What can hang from each mark:
T: S
R: G
Z: S
S: B F G T Z
F: S
M: B
B: M S
G: R S
Y: T

Every row comes from one small tree of marks. The marks that hang from a mark follow it in brackets, in alphabetical order. Every link used is in the known rows. Which tree was each row made from?
Known rows:
S[F G T Z]: [ 0.42  0.17  0.01 -0.02 -0.60  0.07 -0.04  0.40 -0.12 -0.11 -0.16 -0.18
  0.13 -0.19  0.49 -0.03 -0.06 -0.22 -0.23 -0.17 -0.16  0.24 -0.27]
M[B[S[F T Z]]]: [ 0.05  0.14  0.10 -0.16 -0.41 -0.15 -0.03  0.30 -0.10 -0.23 -0.26 -0.05
  0.46 -0.26  0.46 -0.03  0.00 -0.19 -0.43  0.08  0.03  0.36 -0.07]
Z[S]: [ 0.14  0.06  0.05 -0.19 -0.28  0.02  0.11  0.37 -0.30 -0.05 -0.22  0.04
  0.34 -0.26 -0.01  0.06 -0.08 -0.32 -0.15 -0.14  0.02 -0.12 -0.33]
B[M]: [ 0.16  0.12  0.03 -0.15 -0.23 -0.05  0.15  0.23 -0.23 -0.14 -0.11  0.02
  0.14 -0.27 -0.13  0.20  0.13 -0.31 -0.05 -0.01 -0.08  0.24 -0.22]
Y[T[S]]: [-0.25 -0.08  0.15 -0.01 -0.05 -0.13 -0.06  0.15 -0.34  0.11 -0.11  0.13
  0.52 -0.26 -0.04  0.11  0.04 -0.24 -0.22 -0.14 -0.14  0.34 -0.33]
M[B[S[G Z]]]: [ 0.08  0.03  0.08 -0.26 -0.19 -0.13  0.01  0.27 -0.18 -0.19 -0.37  0.00
  0.18 -0.25  0.26  0.16  0.35 -0.11 -0.20  0.14  0.08  0.06  0.08]
M[B[S[G]]]: [ 0.05 -0.09  0.20 -0.14 -0.10 -0.15  0.11  0.17 -0.22 -0.11 -0.43 -0.01
  0.17 -0.21  0.25  0.16  0.40 -0.29 -0.12  0.03  0.07  0.11  0.06]
G[S]: [-0.16  0.12 -0.02  0.00 -0.25  0.01  0.07  0.49 -0.13 -0.02 -0.17 -0.05
  0.34 -0.25  0.13  0.15  0.13 -0.25  0.08 -0.03  0.08  0.18 -0.17]
S[G]: [ 0.22 -0.01  0.07 -0.05 -0.26  0.03  0.12  0.37 -0.24 -0.04 -0.26 -0.03
  0.08 -0.19  0.12  0.15  0.22 -0.33  0.08 -0.20 -0.10  0.07 -0.18]
S[G T]: [ 0.24  0.10  0.14  0.12 -0.42  0.09  0.18  0.40 -0.22 -0.05 -0.22 -0.14
  0.08 -0.18  0.25  0.07  0.03 -0.37  0.05 -0.22 -0.11  0.15 -0.11]
G[R S[B F T]]: [ 0.09  0.16  0.03  0.30 -0.74 -0.15 -0.35  0.28  0.06 -0.06 -0.02 -0.17
  0.51 -0.06  0.60 -0.06 -0.21 -0.33 -0.24 -0.09  0.19  0.30 -0.01]
Y[T[S[G Z]]]: [ 0.00  0.00  0.06 -0.12 -0.16 -0.07 -0.17  0.12 -0.31  0.07 -0.13  0.03
  0.32 -0.24  0.12  0.15  0.10 -0.05 -0.33 -0.03 -0.14  0.20 -0.25]
Y[T[S[F G Z]]]: [ 0.10 -0.04  0.06 -0.11 -0.21 -0.14 -0.27  0.06 -0.23  0.09 -0.16 -0.03
  0.36 -0.23  0.36  0.04  0.06 -0.10 -0.50 -0.08 -0.19  0.37 -0.38]
T[S[F G Z]]: [ 0.11 -0.03 -0.01 -0.14 -0.33 -0.02 -0.12  0.13 -0.11  0.04 -0.35 -0.02
  0.22 -0.21  0.26  0.06  0.07 -0.10 -0.46  0.01 -0.16  0.21 -0.33]
S[B Z]: [ 0.04  0.11 -0.07 -0.11 -0.45 -0.04 -0.08  0.39 -0.20 -0.15 -0.02  0.03
  0.42 -0.30 -0.09  0.14  0.01 -0.13 -0.08 -0.06  0.03  0.04 -0.04]
M[B[S[Z]]]: [-0.14  0.08  0.01 -0.30 -0.18 -0.16  0.02  0.33 -0.20 -0.25 -0.29  0.08
  0.43 -0.30  0.08  0.12  0.24 -0.12 -0.21  0.18  0.09  0.11  0.02]
S[T]: [ 0.07  0.12  0.10  0.08 -0.42  0.06  0.21  0.49 -0.22 -0.10 -0.09 -0.04
  0.30 -0.22  0.11  0.05 -0.09 -0.37  0.05 -0.19 -0.08  0.20 -0.20]
M[B]: [-0.07 -0.02  0.06 -0.18 -0.16 -0.17  0.11  0.35 -0.21 -0.22 -0.24 -0.02
  0.49 -0.23 -0.05  0.08  0.16 -0.28  0.06 -0.01  0.07  0.23 -0.06]
G[R S[B]]: [-0.07  0.10 -0.05  0.13 -0.51 -0.16 -0.32  0.30 -0.04 -0.07 -0.03 -0.04
  0.46 -0.09  0.22  0.10  0.01 -0.27 -0.03  0.02  0.26  0.07  0.07]
M[B[S]]: [-0.15 -0.04  0.17 -0.17 -0.07 -0.19  0.13  0.24 -0.23 -0.15 -0.34  0.08
  0.42 -0.27  0.10  0.13  0.29 -0.30 -0.11  0.06  0.08  0.16 -0.01]
G[R S]: [-0.07  0.13 -0.07  0.02 -0.39 -0.09 -0.19  0.41 -0.06 -0.07 -0.10 -0.02
  0.40 -0.07  0.25  0.08  0.07 -0.30  0.02  0.04  0.18  0.10 -0.14]
M[B[S[T Z]]]: [-0.03  0.18  0.09 -0.16 -0.38 -0.10  0.09  0.37 -0.17 -0.26 -0.21 -0.02
  0.41 -0.27  0.23  0.06  0.06 -0.16 -0.24  0.15  0.07  0.20  0.08]
R[G[S[Z]]]: [ 0.05  0.14 -0.31 -0.13 -0.49 -0.05 -0.08  0.57 -0.04 -0.12 -0.14 -0.01
  0.32 -0.20  0.10  0.21  0.10 -0.12 -0.03  0.11  0.00  0.36 -0.21]
G[R S[B F Z]]: [ 0.08  0.18 -0.19 -0.01 -0.64 -0.18 -0.50  0.29  0.06 -0.12  0.00 -0.08
  0.55 -0.11  0.46  0.01 -0.06 -0.13 -0.31  0.07  0.21  0.17 -0.06]
F[S[B Z]]: [-0.07 -0.08 -0.13 -0.08 -0.30 -0.01  0.06  0.45 -0.10 -0.12  0.00  0.16
  0.45 -0.31 -0.13  0.11  0.10 -0.09 -0.13 -0.22  0.13 -0.06  0.06]
R[G[S[B F]]]: [ 0.11 -0.04 -0.15  0.12 -0.54 -0.21 -0.21  0.30  0.04  0.01 -0.15 -0.05
  0.44 -0.17  0.29  0.13  0.05 -0.30 -0.18 -0.10  0.04  0.54 -0.20]

Write each row's tree:
[ 0.02  0.22  0.09 -0.05 -0.45  0.07  0.15  0.46 -0.21 -0.12 -0.15  0.06
  0.24 -0.29  0.24  0.10  0.00 -0.22 -0.24 -0.01 -0.07  0.10 -0.14] => B[S[T Z]]
[ 0.14  0.18  0.23  0.02 -0.33 -0.01  0.22  0.21 -0.21 -0.08 -0.15  0.01
  0.04 -0.28  0.15  0.20  0.08 -0.37 -0.26  0.03 -0.07  0.25 -0.14] => B[M S[T]]
[ 0.00  0.03  0.01 -0.32 -0.24 -0.21 -0.09  0.23 -0.12 -0.20 -0.31  0.04
  0.50 -0.28  0.34  0.03  0.20 -0.14 -0.39  0.11  0.04  0.27 -0.11] => M[B[S[F Z]]]
[ 0.15  0.40 -0.03  0.09 -0.64 -0.02 -0.08  0.30 -0.05 -0.19  0.05 -0.19
  0.18 -0.30  0.19  0.23 -0.11 -0.09 -0.23  0.17  0.14  0.29  0.12] => G[S[B[M] T Z]]
[ 0.42 -0.04  0.05 -0.02 -0.55 -0.11 -0.29  0.14 -0.19 -0.04 -0.17 -0.05
  0.24 -0.06  0.25  0.07 -0.08 -0.32 -0.26 -0.14  0.19 -0.30 -0.01] => Z[S[B G[R]]]
[ 0.02 -0.06  0.19  0.09 -0.18 -0.31 -0.27 -0.25 -0.22  0.08 -0.01  0.02
  0.47 -0.29  0.12  0.12 -0.03 -0.21 -0.60 -0.06 -0.10  0.55 -0.26] => Y[T[S[B[M] F]]]
[ 0.24  0.07 -0.03 -0.07 -0.48  0.00 -0.09  0.32 -0.19 -0.12 -0.13 -0.07
  0.19 -0.24  0.08  0.18  0.13 -0.14 -0.09 -0.10  0.02 -0.03  0.02] => S[B G Z]
[ 0.27  0.04  0.19 -0.09 -0.16 -0.04  0.15  0.07 -0.22 -0.02 -0.32  0.03
 -0.20 -0.23  0.16  0.29  0.39 -0.33 -0.24  0.03 -0.06  0.10 -0.15] => B[M S[G]]
[-0.10  0.21 -0.10 -0.01 -0.48 -0.02 -0.13  0.43 -0.10 -0.11 -0.05 -0.06
  0.42 -0.29  0.10  0.19  0.06 -0.07 -0.07  0.04  0.18  0.10  0.03] => G[S[B Z]]
[ 0.09  0.28  0.10  0.24 -0.52 -0.04  0.00  0.23 -0.07 -0.10  0.00 -0.19
  0.16 -0.27  0.18  0.22 -0.07 -0.26 -0.12  0.05  0.14  0.34  0.09] => G[S[B[M] T]]
[ 0.44  0.04  0.07  0.11 -0.62 -0.05 -0.18  0.29 -0.06 -0.09 -0.16 -0.15
  0.19  0.01  0.60 -0.10 -0.08 -0.43 -0.17 -0.22 -0.06  0.22 -0.23] => S[F G[R] T]
[ 0.26  0.05  0.18  0.13 -0.50 -0.02 -0.04  0.28 -0.16 -0.02 -0.25 -0.01
  0.06 -0.04  0.52  0.06  0.10 -0.42 -0.18 -0.09  0.02  0.02 -0.05] => B[S[G[R] T]]
[ 0.35  0.04  0.11 -0.08 -0.28 -0.13 -0.11  0.02 -0.15 -0.08 -0.24  0.03
 -0.11 -0.08  0.30  0.20  0.31 -0.37 -0.26  0.10  0.03  0.03 -0.09] => B[M S[G[R]]]
[ 0.04 -0.16  0.08  0.12 -0.42 -0.16 -0.29 -0.02 -0.10  0.07 -0.22  0.01
  0.26 -0.06  0.11  0.09  0.03 -0.28 -0.29 -0.01  0.07 -0.02  0.04] => T[S[B G[R]]]
[ 0.32  0.05 -0.09 -0.05 -0.63 -0.11 -0.37  0.25 -0.13 -0.16 -0.05 -0.04
  0.27 -0.07  0.20  0.10  0.07 -0.17 -0.14 -0.05  0.11 -0.10  0.08] => S[B G[R] Z]
[ 0.16  0.00  0.07 -0.27 -0.26 -0.17 -0.13  0.17 -0.11 -0.18 -0.40 -0.05
  0.25 -0.22  0.47  0.05  0.33 -0.13 -0.40  0.08  0.03  0.19 -0.06] => M[B[S[F G Z]]]
[ 0.58  0.08  0.06  0.00 -0.67 -0.03 -0.22  0.22 -0.11 -0.04 -0.22 -0.15
  0.21 -0.01  0.65 -0.15 -0.28 -0.42 -0.43 -0.18  0.03 -0.02 -0.29] => Z[S[F G[R] T]]
[-0.11 -0.01  0.01 -0.14 -0.21 -0.17 -0.26  0.13 -0.25  0.04 -0.07  0.06
  0.62 -0.28  0.20  0.00 -0.05 -0.10 -0.50 -0.05 -0.19  0.41 -0.46] => Y[T[S[F Z]]]
[ 0.12 -0.10 -0.09 -0.04 -0.33  0.02  0.02  0.38 -0.10 -0.07 -0.10  0.08
  0.19 -0.27  0.01  0.15  0.22 -0.09 -0.12 -0.25  0.12 -0.13  0.11] => F[S[B G Z]]
[ 0.07  0.13 -0.10  0.19 -0.55 -0.03  0.07  0.57 -0.03 -0.05 -0.13 -0.09
  0.26 -0.15  0.23  0.14 -0.05 -0.35  0.06 -0.06 -0.02  0.48 -0.17] => R[G[S[T]]]
[-0.10 -0.04  0.04 -0.01 -0.33 -0.23 -0.36  0.01 -0.23  0.05  0.00  0.05
  0.68 -0.30  0.18  0.03 -0.09 -0.06 -0.58 -0.09 -0.09  0.40 -0.25] => Y[T[S[B F Z]]]
[ 0.22 -0.14  0.12 -0.13 -0.28 -0.30 -0.27  0.04 -0.06 -0.12 -0.37 -0.01
  0.30 -0.03  0.60 -0.03  0.29 -0.35 -0.34  0.03  0.11  0.17 -0.03] => M[B[S[F G[R]]]]
[ 0.27  0.01 -0.13 -0.01 -0.50  0.06 -0.05  0.49 -0.03 -0.15 -0.02  0.01
  0.16 -0.06  0.29 -0.02  0.02 -0.19 -0.12 -0.19  0.09 -0.10  0.03] => F[S[G[R] T Z]]
[-0.06 -0.12  0.20  0.04 -0.06 -0.11 -0.07  0.05 -0.34  0.14 -0.18  0.01
  0.29 -0.21  0.12  0.13  0.15 -0.24 -0.23 -0.17 -0.15  0.26 -0.27] => Y[T[S[G]]]
[ 0.05 -0.16  0.19  0.03 -0.11 -0.15 -0.18 -0.01 -0.26  0.16 -0.24 -0.03
  0.34 -0.19  0.34  0.04  0.10 -0.24 -0.41 -0.21 -0.20  0.41 -0.43] => Y[T[S[F G]]]
[ 0.18  0.30  0.09 -0.10 -0.42  0.03  0.13  0.29 -0.19 -0.17 -0.09  0.01
  0.05 -0.30  0.17  0.19  0.05 -0.20 -0.34  0.14 -0.06  0.21 -0.11] => B[M S[T Z]]
[ 0.32  0.13  0.13 -0.01 -0.54  0.06  0.00  0.31 -0.13 -0.04 -0.28 -0.06
  0.06 -0.21  0.62  0.01  0.08 -0.24 -0.42 -0.11 -0.14  0.17 -0.23] => B[S[F G T Z]]
[ 0.50  0.09  0.15  0.00 -0.55  0.06  0.03  0.26 -0.16  0.00 -0.29 -0.18
  0.12 -0.17  0.52 -0.07 -0.20 -0.39 -0.39 -0.26 -0.07  0.06 -0.33] => Z[S[F G T]]
[-0.03 -0.14  0.16  0.12 -0.29 -0.06 -0.04  0.04 -0.18  0.12 -0.31 -0.01
  0.19 -0.23  0.00  0.18  0.11 -0.22 -0.25 -0.08 -0.02  0.07  0.00] => T[S[B G]]
[ 0.20 -0.07  0.18 -0.04 -0.25 -0.04  0.04  0.19 -0.16  0.08 -0.40  0.03
  0.08 -0.20  0.47  0.07  0.32 -0.37 -0.29 -0.18 -0.12  0.15 -0.29] => B[S[F G]]
[ 0.41  0.11  0.05  0.09 -0.72  0.01 -0.14  0.29 -0.09 -0.12 -0.08 -0.19
  0.21 -0.21  0.46  0.01 -0.10 -0.21 -0.30 -0.21 -0.06  0.22 -0.05] => S[B F G T Z]
[ 0.03  0.05 -0.06  0.11 -0.56 -0.21 -0.41  0.21  0.04 -0.04 -0.06 -0.09
  0.52 -0.07  0.47 -0.01 -0.03 -0.30 -0.22 -0.05  0.21  0.21 -0.09] => G[R S[B F]]
[ 0.10 -0.18  0.16  0.12 -0.34 -0.13 -0.14 -0.03 -0.11  0.15 -0.33 -0.02
  0.26 -0.20  0.23  0.07  0.07 -0.25 -0.44 -0.15 -0.07  0.24 -0.13] => T[S[B F G]]
[ 0.11  0.21  0.01  0.06 -0.65  0.02 -0.02  0.45 -0.19 -0.17  0.04 -0.07
  0.39 -0.27  0.07  0.09 -0.17 -0.17 -0.11 -0.10 -0.01  0.13  0.01] => S[B T Z]
